Known rows, with every way that one mark hangs from another
[Z_283 [Z_346 Z_106 Z_233]]: [  1  26  -6 -10  -2   1 -23 -17 -10  -5  -5   7  27 -19   7   3  20  -4
  -6 -17   3 -22  12  42 -16 -32  28  -5  35   2]
[Z_649 [Z_283 [Z_346 Z_233 Z_489 Z_616]]]: [ -4  29  -9 -11  -8  -9 -30 -14 -13   1   6  -7  23 -21  11  16   5   0
  -9 -17   9 -17  10  22 -20 -33  21  -8  37   9]
[Z_786 Z_116]: [-10  20  -6  -6   1  -5  -9  -6   0  -3   2   5  25 -12   1  -3   2  -7
  -6 -17   3  11  16  24  23 -17   3  -3  -3  -6]
[Z_616 Z_214]: [  8  24  -9 -17   0  -5  -9 -19  -4 -10  -1   0  30  -9   2  -1   5  -1
  -3  -7  -7  12  16  20   5 -16  19  -2   6 -10]
[Z_649 [Z_283 [Z_346 Z_233 Z_616]]]: [ -3  27  -9 -10  -9 -10 -23 -19 -13  -4   7  -5  24 -21  12   3   8  -3
  -5 -16   8 -14  12  25 -22 -30  21  -8  26   8]
[Z_985 Z_283 [Z_346 Z_106 Z_233 Z_489]]: [  4  31  -3 -11  -6 -10 -23 -14  -3  -2   1   3  25 -14  -5   5  26  -7
 -23 -47  -7 -28  22  45 -12 -18  20   4  40   9]
[Z_410 Z_116]: [ -4  21  -3 -14  -4  -1  -7 -21  -4  -4   2   8  24 -13   0   2  -1  -8
  -3 -14   2  13  11  25  14 -10   3  -5  -3  -9]
[Z_410 Z_233]: [  3  23  -3 -13  -1  -3 -23 -17  -5  -5   2   7  21 -12  -1  -4  20  -7
  -3 -15  -6   2  16  28   2 -13  13  -4   7  -8]
[Z_116 [Z_410 Z_233]]: [  3  25  -3 -11  13   1 -25 -29  -4  -6   5   4  20 -21 -13  -5  19 -12
  -5 -20   0  -4  17  28   7 -17  13  -3   6 -10]
[Z_283 Z_346]: [  0  22  -7 -10  -4  -2 -11 -17  -6  -8  -2  10  24 -20   8   4   1  -6
   1 -18  10  13  14  28   5 -30  25  -2   0  -3]
[Z_346 Z_233 Z_489 Z_616 [Z_985 Z_283]]: [  0  27  -4 -13  -2  -3 -32 -15  -7   2  -1   1  25 -12  -6  -2  10  -6
 -20 -23  -7 -35  17  28 -27 -19  11   1  39  12]
[Z_985 [Z_283 Z_346]]: [ -2  27  -4 -10 -10  -8 -12 -17   2  -8   1  12  25 -17   3  -3   3  -7
  -5 -30   9  11  21  31   2 -31  21   8   1   4]
[Z_346 Z_489]: [  2  21  -6 -11  -2  -3 -14 -13  -5  -2   0   4  24 -13   1  12  -1  -5
  -7 -15   2  12  12  21   9 -18  14  -4  10  -6]
[Z_489 [Z_346 Z_106 Z_233]]: [  5  21  -8 -10   0  -5 -27 -16 -11  -9  -3  11  25  -9   2  -3  22 -19
 -16 -22   9 -23   9  35 -11 -23  19  -4  27  -2]
[Z_489 Z_346]: [  5  19  -9  -9  -1  -7 -16 -16  -6 -12   0  14  23 -10   4  -2   2 -20
 -11 -24  17  13  12  22   9 -21  16  -2 -10  -7]
[Z_116 Z_786]: [  5  19  -7 -13  -9  -2  -7  -5   8  -5   4  14  25  -3 -10   5   2  -4
  -3 -16   9  13  16  22  12 -19  15  -3  -3  -7]
[Z_985 Z_346]: [  7  22  -7  -9  -3  -9  -3 -17  -5 -10   3   7  23 -15   3   0   4 -10
  -8 -34   0  13  18  31   9 -12  21  -2  -5  -4]
[Z_116 [Z_410 Z_233] Z_786]: [  7  25  -5 -14   5   3 -25 -16   8  -4   7  11  20 -12 -25   1  19  -8
  -6 -23   8  -7  20  26  13 -22  14  -1   5 -10]
[Z_489 [Z_346 Z_106 Z_233 Z_616 Z_985]]: [  4  24  -9 -12   5   2 -38 -19 -17  -7  -4   8  25 -10   0 -13  19 -18
 -20 -18   5 -47   7  37 -32 -23  19  -7  46   5]
[Z_346 Z_489 Z_616 Z_985]: [  1  23  -7 -13   3   3 -24 -16 -10   0  -1   0  22 -13  -1   2  -2  -6
 -13 -11  -2 -12  10  23 -12 -19  15  -7  29   1]
[Z_649 [Z_283 Z_346]]: [ -4  24  -6 -11 -14  -9 -11 -18  -1 -10  10  -3  23 -21  13   5   4  -4
  -1 -20  11  12  16  26   3 -31  22  -4   3   0]
[Z_410 Z_116 Z_233]: [ -3  24   0 -16  -4  -1 -23 -21  -6  -2   2   7  21 -11  -3  -1  17  -9
  -4 -15  -5   0  12  29  10  -8   2  -5   5 -11]
[Z_116 Z_410]: [  3  22  -6  -7  11  -1  -8 -29  -1  -8   5   4  24 -23 -12  -3   1 -12
  -4 -19   8   8  16  24  11 -18  15  -2  -1  -7]
[Z_649 [Z_283 [Z_346 Z_616 Z_985]]]: [ -4  26  -7 -13  -9  -3 -20 -22  -7  -7   8  -6  23 -22  12  -6   2  -4
  -6 -15   7 -12  14  27 -19 -30  22  -7  22   7]
[Z_498 [Z_346 Z_106 Z_616]]: [  5  19  -8 -10   3  -1 -15 -21 -16  -5   4   3  26 -11  -2 -10   9  -9
 -10 -10  23  -5  12  32 -14 -23  15  -8  38   1]
[Z_985 [Z_283 [Z_346 Z_106 Z_489]]]: [ -3  31  -3 -11  -7  -4 -24 -16   0  -4   0   8  25 -18   1   5  12  -2
 -12 -31   7  -8  20  39  -2 -37  24   5  38   5]
[Z_985 Z_283 [Z_346 Z_106 Z_489 Z_616]]: [  4  30  -4 -11  -4 -12 -21 -18  -8   0   5   2  24 -13  -5  -3  12  -6
 -21 -45  -2 -12  21  37 -12 -18  19   4  45   9]

Rows
[  6  29  -8 -11   4  -6 -28 -15 -18   3  -1   0  24 -15   0   7  17  -5
 -19 -31  -4 -30  11  39 -23 -17  23  -7  53   6] | [Z_985 [Z_346 Z_106 Z_233 Z_489 Z_616]]
[ -3  31  -5 -11  -5  -5 -29 -17  -8   1   0   7  25 -18   1   0   7  -2
 -14 -28   7 -13  18  35 -15 -37  23   3  52  10] | [Z_985 [Z_283 [Z_346 Z_106 Z_489 Z_616]]]
[ -9  26  -4  -8  16   0 -26 -17   0   0   5   3  21 -20 -14  -7  20 -11
  -8 -22   3 -10  19  29  22 -18   2  -1   5 -10] | [Z_786 [Z_116 [Z_410 Z_233]]]
[ -1  29  -1 -13  -5   1 -31 -15   0  -1  -2   0  26 -12  -7  -1  25  -5
 -21 -25 -12 -45  19  44 -21 -22  15   1  51   9] | [Z_346 Z_106 Z_233 Z_489 [Z_985 Z_283]]
[  4  21 -10 -13   3  -1 -32 -17 -16  -7  -4   9  23 -11   0  -8   9 -20
 -19 -19  10 -32   7  25 -25 -21  16  -6  21   3] | [Z_489 [Z_346 Z_233 Z_616 Z_985]]
[  1  24  -2 -21 -10   2 -24  -9   6   0   4  16  20  -2 -14   6  18  -4
  -5 -18   3  -1  13  28  16 -14   2  -2   4 -11] | [Z_410 [Z_116 Z_786] Z_233]
[  5  22  -5 -13   4   7 -22 -16  -9  -5   1   0  23 -12  -3   4  15  -9
 -16 -11  19 -22  12  41  -7 -28  17  -8  41  -1] | [Z_498 [Z_346 Z_106 Z_489 Z_985]]
[  5  21  -4 -13   2   7 -21 -19 -10  -8  -1   0  26 -11  -3  -6  26 -10
 -14 -11  13 -40  12  46 -21 -24  17  -8  38   2] | [Z_498 [Z_346 Z_106 Z_233 Z_985]]
[  7  27  -6 -11   1  -5 -22 -14 -11  -2  -1   1  24 -14   0  13  23  -7
 -16 -34  -5 -25  13  43  -9 -17  24  -5  39   1] | [Z_985 [Z_346 Z_106 Z_233 Z_489]]
[  5  29  -4 -10  -5 -13 -21 -21 -10  -3   4   3  27 -13  -5 -14  22  -8
 -20 -43  -8 -31  22  43 -28 -15  19   4  43  12] | [Z_985 Z_283 [Z_346 Z_106 Z_233 Z_616]]
[ -4  28  -6 -14 -10  -2 -22 -15  -1  -6   6  -7  21 -22  11  13   4  -2
  -7 -19   8  -9  14  30  -2 -34  23  -7  18   3] | [Z_649 [Z_283 [Z_346 Z_489 Z_985]]]
[ -1  29  -7 -13   4   8 -32 -18 -14   0  -3   4  24 -19   4   3   6  -2
 -12 -14   3 -29  10  37 -22 -36  27  -7  56   5] | [Z_283 [Z_346 Z_106 Z_489 Z_616 Z_985]]
[  0  26  -5 -13  -2   9 -20 -20  -5  -9  -3   6  24 -19   6  -6  15  -6
  -5 -16   1 -21  13  45 -11 -33  29  -4  30   0] | [Z_283 [Z_346 Z_106 Z_985]]
[ -4  26  -5 -14 -12  -1 -15 -20   0 -11   8  -5  22 -22  13  -1   6  -4
  -4 -18   7  -7  16  32  -5 -32  23  -6   6   2] | [Z_649 [Z_283 [Z_346 Z_985]]]
[ -3  29  -6 -11  -5  -8 -24 -15  -6   1   1   8  24 -18   2   5  -4  -4
 -11 -29  11   2  18  23  -8 -33  21   5  27   9] | [Z_985 [Z_283 [Z_346 Z_489 Z_616]]]
[  4  29  -2 -11  -7 -11 -16 -16   0  -4   5   4  24 -13  -5   1  17  -7
 -20 -48  -3  -7  23  42   0 -19  20   5  30   5] | [Z_985 Z_283 [Z_346 Z_106 Z_489]]
[  8  28 -10 -18   6  -1 -26 -19 -13   0  -2  -5  29  -9   0   3   8   4
 -12  -4 -10 -11  11  25 -13 -21  21  -6  55  -4] | [Z_346 Z_106 Z_489 [Z_616 Z_214]]
[  4  20 -10 -12   3   0 -25 -19 -12  -8  -1  10  22 -11   2 -11   1 -20
 -16 -19  13 -11   9  23 -12 -21  15  -5  10   0] | [Z_489 [Z_346 Z_616 Z_985]]
[ -3  28  -7 -12 -12  -9 -18 -14  -3  -5   8  -5  22 -21  12  18   1  -2
  -5 -20  12  10  13  24   6 -34  22  -5  13   0] | [Z_649 [Z_283 [Z_346 Z_489]]]
[  5  21 -11 -10   2  -8 -27 -16 -17  -5  -3  11  24 -10   1  -3   6 -19
 -14 -20  14 -12   7  20 -16 -20  15  -4  15   1] | [Z_489 [Z_346 Z_233 Z_616]]
[  1  25  -7 -10   3  -1 -25 -17 -14   3   1   1  26 -13   0   2   6  -4
 -12 -11  -1  -8  11  28 -12 -19  17  -9  49   0] | [Z_346 Z_106 Z_489 Z_616]
[  0  26  -5 -12  -4  -4 -30 -22  -5  -9   2  10  25  -9  -4 -24  14 -19
 -23 -31   8 -29  18  36 -23 -25  15   4  36   8] | [Z_489 [Z_346 Z_106 Z_616 [Z_985 Z_283]]]
[ -4  30  -4 -14 -10   2 -27 -18  -3  -6   6  -8  22 -21  10   8  15  -1
 -10 -18   3 -24  14  41 -11 -37  26  -8  43   4] | [Z_649 [Z_283 [Z_346 Z_106 Z_489 Z_985]]]
[  6  31 -10 -17   3   0 -22 -22 -14  -6  -3   1  31 -14   7  -6   9   3
  -4  -7  -1  -9  13  31 -18 -33  32  -3  47  -2] | [Z_283 [Z_346 Z_106 [Z_616 Z_214]]]
[ -1  26  -2 -13  -6  -2 -19 -14   5  -4   1   4  24 -12  -6  -1   6  -6
 -16 -27  -4 -10  21  30  -1 -21  12   3  16   4] | [Z_346 Z_489 [Z_985 Z_283]]
[ -3  26  -6 -11 -13 -10 -18 -16  -4  -7   6  -3  24 -22  12   8  13  -4
  -3 -19   7  -8  14  29  -9 -31  22  -5  12   4] | [Z_649 [Z_283 [Z_346 Z_233]]]
[  5  22  -7 -12   0   3 -25 -19  -5 -12  -1   9  24 -10   2 -12  16 -19
 -16 -21   9 -21  11  39  -7 -24  20  -4  21  -4] | [Z_489 [Z_346 Z_106 Z_985]]
[ -4  29  -5 -11 -11  -6 -22 -16  -4  -5   9  -6  23 -21  12  13  11   0
  -8 -19   9  -5  13  35  -2 -36  25  -6  38   1] | [Z_649 [Z_283 [Z_346 Z_106 Z_489]]]
